Each row comes from the steps of one path. Every step used is in the known rows, and no mark comes twice. Write the path behind each row, first mark first.
Known rows:
bubar/magal/guzal: [-16.3  12.9  -4.5  -6.7  35.4 -25.1 -13.4   4.0  15.8  13.8   9.5  12.4
 -22.7  15.6   2.1 -11.6  -3.7  -1.3  19.1  -7.0  -6.9  -3.1  -5.8   1.1
   6.2]
samet/dafen/somez/zogo/fiteku/bubar: [  5.2  -6.6   6.2  32.0  -2.1  33.7  -7.1  -4.0 -17.5   6.1   9.6  31.7
  -2.8   6.6  -0.5   4.1  -8.2  25.7 -11.5 -30.3  -1.5 -14.7  10.0  -3.3
 -21.9]
dafen/somez/zogo/bubar/magal/guzal: [-20.0   4.6   8.2 -16.3  33.1   1.1  -0.8  -8.2  -0.1   7.6  20.0  27.8
  -0.2 -12.4 -23.5   4.0 -21.4  18.3 -18.3 -13.2 -11.0 -30.7 -44.9 -10.4
 -16.1]
dafen/somez/fiteku/bubar: [ -5.7  28.2  17.9   4.3  -1.3  39.0 -10.4   2.2 -23.3  31.6  33.8  19.7
  -9.6  31.6  25.4   2.1  17.5  13.3   6.0  -0.4   1.3  18.7   1.9  24.9
  -3.1]
tavan/zogo/bubar: [  4.9   4.2  11.9 -13.0   5.8  -2.0   6.4   5.7   8.9  16.4  22.4  15.2
 -22.6   9.8  -3.0 -11.7  -6.2 -16.2  -4.6   5.1 -11.8  -1.4 -19.2   4.0
  15.8]
somez/fiteku/zogo/bubar: [ -8.3 -12.5  15.4 -25.1  -7.6  13.2   5.9   5.6  10.8   3.5  20.7  14.6
   4.1  -2.8  25.8 -20.1  42.6   9.5  -8.5   6.7 -26.5  10.5  -8.0 -16.2
   5.1]
zogo/fiteku: [  8.6  -0.5  -4.4   8.0   0.6   7.9 -14.8   7.9  16.2  12.4  -0.8   2.6
 -24.5  38.5  -4.3   2.0  10.1  -9.9  -3.0 -22.1 -10.7   9.6   0.4  14.0
   9.0]
nidot/tavan/zogo/fiteku/bubar/magal: [  3.4  -7.3  21.6  40.8  -2.2  17.0 -30.8  25.8  10.8 -24.0  33.1  31.3
 -54.8  34.3   6.9 -32.5  -1.0 -44.0  25.3  -1.7  -9.4  -1.8 -12.8   4.6
  -2.7]
tavan/zogo/bubar/magal: [ -4.7  -8.7  21.5  -6.7  17.3  -8.0   5.1  10.1  -8.5  -3.8  37.7  25.3
 -16.3  -0.7  -7.3 -20.9 -18.9 -32.4  -1.9   9.8  -8.9   1.1 -31.2  -6.4
   5.7]
somez/fiteku/zogo/bubar/magal/guzal: [-24.9 -23.0  13.0 -23.3  15.9   5.1   7.5   9.8  17.5 -14.7  22.5  29.9
  -4.0 -29.2  24.2 -28.4  36.4  11.3   7.3   1.1 -27.3 -17.3 -28.8 -25.9
  -7.4]
fiteku/bubar: [  8.6  38.2   3.5   6.0  -2.5   0.7 -13.3  13.4  -5.5  24.7  15.9  10.6
  -1.2  46.0  22.2 -12.2  -8.1  17.7  16.6  -7.3 -10.9   9.1   7.4  17.4
   6.6]
zogo/bubar: [  2.9  14.4   0.5 -10.0   2.4 -11.4  -7.5  -0.3   6.6  31.3   8.7   5.7
   2.5  24.9  -6.3  -4.9  -4.4  11.1 -16.7  -3.7 -22.9   0.1 -20.6   1.9
   5.6]
samet/dafen/somez/fiteku/bubar/zogo/tavan: [-12.6 -25.8  -2.2  42.8  -9.7  26.8   3.2 -22.7 -15.9  18.1  44.0  45.7
   7.5  -3.5  21.6   6.9  31.2  22.6 -23.6   7.2 -12.1  -1.3  20.5   5.1
 -22.8]
bubar/fiteku/zogo: [-18.6 -16.8   8.2 -10.4   5.5  20.6  -8.2  17.0  19.5   9.4  18.8  22.1
 -17.0  19.5  23.1  -3.5  40.3   3.4   3.6  19.4 -26.6  35.6  17.1   2.1
   6.7]
nidot/tavan/zogo/bubar: [  1.0   3.6  13.1   3.3   1.7 -12.4 -21.0  -0.6  30.2  23.3  19.7  11.8
 -49.1  27.1 -10.1 -22.7   6.4 -26.8  -3.6  13.4 -19.3  -1.5 -11.7  -2.8
  15.1]
zogo/fiteku/bubar: [ 16.8  14.4  -0.3  23.2 -13.4  24.2 -14.3  22.4   5.2   6.0   7.2  14.5
  -9.0  41.7  18.4  -7.0   0.1  13.1   9.1 -27.7 -16.8  -4.8  -6.8  21.2
  -1.6]
dafen/somez/fiteku: [-15.6  12.8  11.7 -10.2  13.9  23.7  -9.7 -10.9 -12.1  40.2  24.7   6.5
 -23.3  28.7   4.2  10.2  27.7  -6.3  -6.7   4.4   6.3  30.7   8.6  19.8
   8.2]
samet/dafen/somez/zogo/tavan: [ -0.8 -11.4  -3.8  21.4   5.7 -14.8  -1.4 -38.1 -13.2  19.0  12.0  14.1
 -14.8  10.1 -33.7  35.3   5.4   6.7 -21.0  -3.0  -4.9  -5.2  37.8  -7.1
  -5.2]
nidot/tavan/zogo/bubar/fiteku: [-22.2 -26.0  11.1   5.4   6.8  15.0  -8.3  10.3  40.2  22.0  33.7  22.5
 -56.0  19.9  -0.8 -16.4  30.2 -29.5  -5.5  21.7 -32.1   9.9 -23.2  -0.7
   4.3]
bubar/fiteku/zogo/tavan: [ -5.7 -30.4  -0.6  12.9 -10.8  10.6  -1.0   6.1  21.5  -5.0  20.7  21.6
 -22.6  23.3   6.2  25.7  53.2  -0.1  -0.2  22.4 -41.9  20.1  21.2   6.8
   1.0]
guzal/magal: [ -4.7   3.7  -0.6   6.6   9.7 -41.8 -21.9  -2.1   0.5   6.7  16.4  -8.6
  -3.3  30.2 -18.8 -16.5  -0.4 -10.0  -4.8 -25.9  -1.0  31.8  11.5  -7.7
  13.4]
somez/dafen: [-23.6  19.7   8.4  -9.0  10.8 -13.1  -6.0  -6.0   2.4  40.9   5.8  -0.4
 -15.0  51.7  12.4  -6.3   7.2 -18.6   6.8  -6.8  -4.6  15.7  36.7  -2.8
   6.7]
dafen/somez: [  3.9  31.1   7.9   0.9  11.6   3.5 -30.9 -10.5 -12.2  45.3  11.8   9.3
 -17.8  42.6 -12.3  17.7  -7.1   2.0 -13.6   6.7   0.2  25.9   7.5  25.9
   7.7]
nidot/tavan/zogo: [ -4.2  14.0  10.1   4.4  11.2 -16.4 -28.5   0.9  28.0  23.1  19.0   3.1
 -66.3  44.6  -2.3 -21.8  13.9 -40.1  17.6  19.2  -2.6  21.6  24.8   5.2
  28.5]

Write each row's path:
[-19.0  12.9  10.7   4.2   3.8  48.6  -4.1   3.1 -11.7  28.6  49.8  37.3
   5.3  16.3  37.9 -12.3  18.6  20.0 -16.2   7.1   0.5  20.2  -3.8  21.9
  -8.8] | dafen/somez/fiteku/bubar/zogo
[-17.4 -18.0  32.7 -10.2   3.4  28.6 -12.1  -0.4 -25.4  -4.2  38.8  40.2
   5.9 -14.7   6.7  -5.3  19.5  -4.3 -22.8  20.3 -15.8  13.2 -29.4 -12.0
 -15.3] | dafen/somez/fiteku/zogo/bubar/magal
[ -7.4  -0.7   3.4  26.8 -14.4  40.9   2.8  -7.9  -9.4  12.9  49.2  35.5
   0.9  20.2  19.8  12.9  30.5  16.5 -18.9   9.2 -12.9   4.2   1.0  26.8
 -13.4] | dafen/somez/fiteku/bubar/zogo/tavan
[-23.7   3.0   3.0  -6.2   2.8  27.7  11.8  13.0   5.0  16.3  46.8  22.3
   8.9  17.9  51.3 -35.3  26.0  14.0   1.8  -1.4  -5.3  19.2   5.7   8.3
   2.4] | somez/fiteku/bubar/zogo
[ -1.0  -5.6  -3.7 -11.4   8.6  10.8   7.2   6.4  17.9  -2.4   3.5  -2.3
 -18.9  27.4  -9.1  -0.1   8.4  -6.8  -3.5 -31.2  -4.3   3.1   3.7  -1.2
  10.5] | somez/zogo/fiteku
[ 19.9   6.1  12.6  20.4 -10.8  34.5  -0.5  28.6   7.2  -9.2  21.7  23.1
 -34.4  28.8  19.6 -13.6   0.1 -13.7  21.3 -17.0  -6.0  -6.2  -6.1  23.4
   8.5] | tavan/zogo/fiteku/bubar
[-17.3 -26.6  11.7  -9.9  11.9  23.8  18.3  17.6  18.8  16.7  34.3  25.8
 -30.5   3.8   7.1  -4.2  19.3 -17.5  -7.6  11.2 -24.3   8.1 -28.9   6.8
   4.9] | tavan/zogo/bubar/fiteku
[-26.2 -10.9   6.8  20.0   6.3  36.7  -2.3 -12.3 -17.8  32.7  43.2  46.8
  12.0  -7.7  37.5 -19.0  17.5  27.1 -22.0   6.3   2.3  13.4  17.2  -0.3
 -17.3] | samet/dafen/somez/fiteku/bubar/zogo
[ -1.4   2.6  20.3  18.8   4.1  39.0  -9.4  13.2 -30.1 -20.7  30.1  32.9
  -0.4  20.3  -5.6   3.0 -21.6   1.9  -5.0 -23.9  -0.8  -7.0 -21.9   8.6
 -21.6] | dafen/somez/zogo/fiteku/bubar/magal
[-32.3 -38.6   5.6  -1.2  19.1  23.4  11.5 -15.5  -5.3  31.8  25.4  35.7
   2.0 -17.6 -13.6  13.5  10.4  21.2 -41.4  -1.1 -21.2  -1.5 -13.1 -18.4
 -25.0] | samet/dafen/somez/zogo/bubar/fiteku
[-12.6   4.0  12.4  21.6   3.8  25.8  -9.4 -12.6 -29.0  37.9  28.2  30.4
  -6.3   8.5  27.5  -4.5  18.1  20.6   0.5  -1.6   2.5  11.6  21.4   4.4
 -13.0] | samet/dafen/somez/fiteku/bubar
[  6.4   1.5   9.8  28.2  -2.3  18.7 -16.9  24.7 -12.3 -16.9  21.7  26.0
  -3.7  30.6  13.5 -15.7 -12.2  -3.9  10.4 -20.9 -13.2  -0.2 -21.1  10.1
 -11.9] | zogo/fiteku/bubar/magal
[ 17.5  -0.5   1.4   9.9 -16.3 -16.8 -14.0  -3.9  12.3  -6.1   7.2  10.1
 -15.7  30.3  -3.5  16.3  26.9   2.3   2.9  14.5 -29.9  10.6  31.8   5.0
  12.6] | fiteku/zogo/tavan
[-13.1   2.5  -2.4  -7.9  25.2 -20.8  -6.4   2.8  16.9  11.7  10.9  19.6
  -2.9  -1.6  -6.8 -15.9 -10.5  11.0  -0.3 -10.5 -24.6 -25.0 -41.4  -7.8
  -7.2] | zogo/bubar/magal/guzal
[-22.6 -41.5  29.3   7.3   8.5  14.5 -11.0 -14.3 -30.7  -0.4  33.4  50.7
  13.6 -39.2   8.1 -12.5  21.9   6.3 -27.4  20.1 -15.0   7.0  -6.6 -34.2
 -25.1] | samet/dafen/somez/fiteku/zogo/bubar/magal
[-25.9 -16.2  10.8 -17.1  14.2  35.4  10.2  -1.8  -0.9  29.0  29.1  24.5
  -2.8   7.9 -15.0  19.5  12.0  15.8 -36.6  -1.0 -22.0   4.8 -34.2   3.4
 -14.4] | dafen/somez/zogo/bubar/fiteku
[ -0.6 -17.5   5.4  -0.2 -14.5   2.0   6.9  -4.6  11.5 -10.2  21.9   6.1
 -23.0  18.2  14.0   9.7  59.7  -6.6  10.9  14.1 -22.9  16.4  34.2  -0.9
  13.0] | somez/fiteku/zogo/tavan
[-15.3 -19.1  17.7   3.2   6.7  16.9 -17.3 -18.6 -13.0  24.4  19.6  30.4
 -12.3 -11.8  17.6  -3.2  39.8   8.3 -10.8  17.7  -0.9  27.3  41.5 -13.3
  -2.5] | samet/dafen/somez/fiteku/zogo
[  9.9   3.9  12.6 -14.4  -9.5  -4.8 -13.1   6.4  10.0   8.0   6.3  20.2
   8.8   9.9   7.9 -11.6   8.0  18.8 -14.6   7.6 -32.6   2.9  -8.6  -9.1
   3.4] | fiteku/zogo/bubar
[-29.1 -23.9   2.0 -26.3  15.6  16.8  25.9   8.6  16.8  14.5  26.4  11.7
   0.8   8.1  -1.4   0.1  17.5  10.4 -18.9  -8.1 -28.4   3.8 -24.6 -12.1
  -4.2] | somez/zogo/bubar/fiteku
[-19.7 -17.2  -0.1  -7.8   7.4  15.1   5.4  10.6  16.3  31.3  20.4  17.5
  -5.3  17.3   4.1   1.7  19.6   6.4 -19.6   1.2 -35.9   9.3 -30.4   3.5
  -5.2] | zogo/bubar/fiteku
[ -4.1  -4.9  11.1   9.0   5.3  19.9   4.9  23.8 -11.5 -32.9  27.0  21.2
   1.2  20.3   7.0 -17.5 -14.1  -2.9  12.8 -33.2  -5.7  -8.1 -14.6  -5.6
 -11.2] | somez/zogo/fiteku/bubar/magal
[-28.1 -39.2  16.0   4.0  21.4  10.1  -8.4 -14.7  -3.7   2.4  20.4  53.6
   0.3 -54.3  13.0 -14.4  27.9  23.6 -13.8  10.1 -20.7 -22.1 -16.5 -34.7
 -27.5] | samet/dafen/somez/fiteku/zogo/bubar/magal/guzal
[ 14.3   6.5  13.7  35.7 -14.8  23.0 -27.6  22.1  27.0  -4.5  20.0  19.1
 -60.1  43.8  11.8 -25.6  11.8 -26.4  22.5  -8.7 -12.9  -5.5   0.5  14.6
   8.1] | nidot/tavan/zogo/fiteku/bubar
[ -1.7  -5.6 -14.8  11.8  -1.7 -13.7   0.5 -10.4  20.3  12.5  24.5  13.1
  -4.8  30.5  -6.5  10.1  14.0  -0.8 -22.8   9.3 -20.3   9.7  15.2  13.5
   8.2] | bubar/zogo/tavan
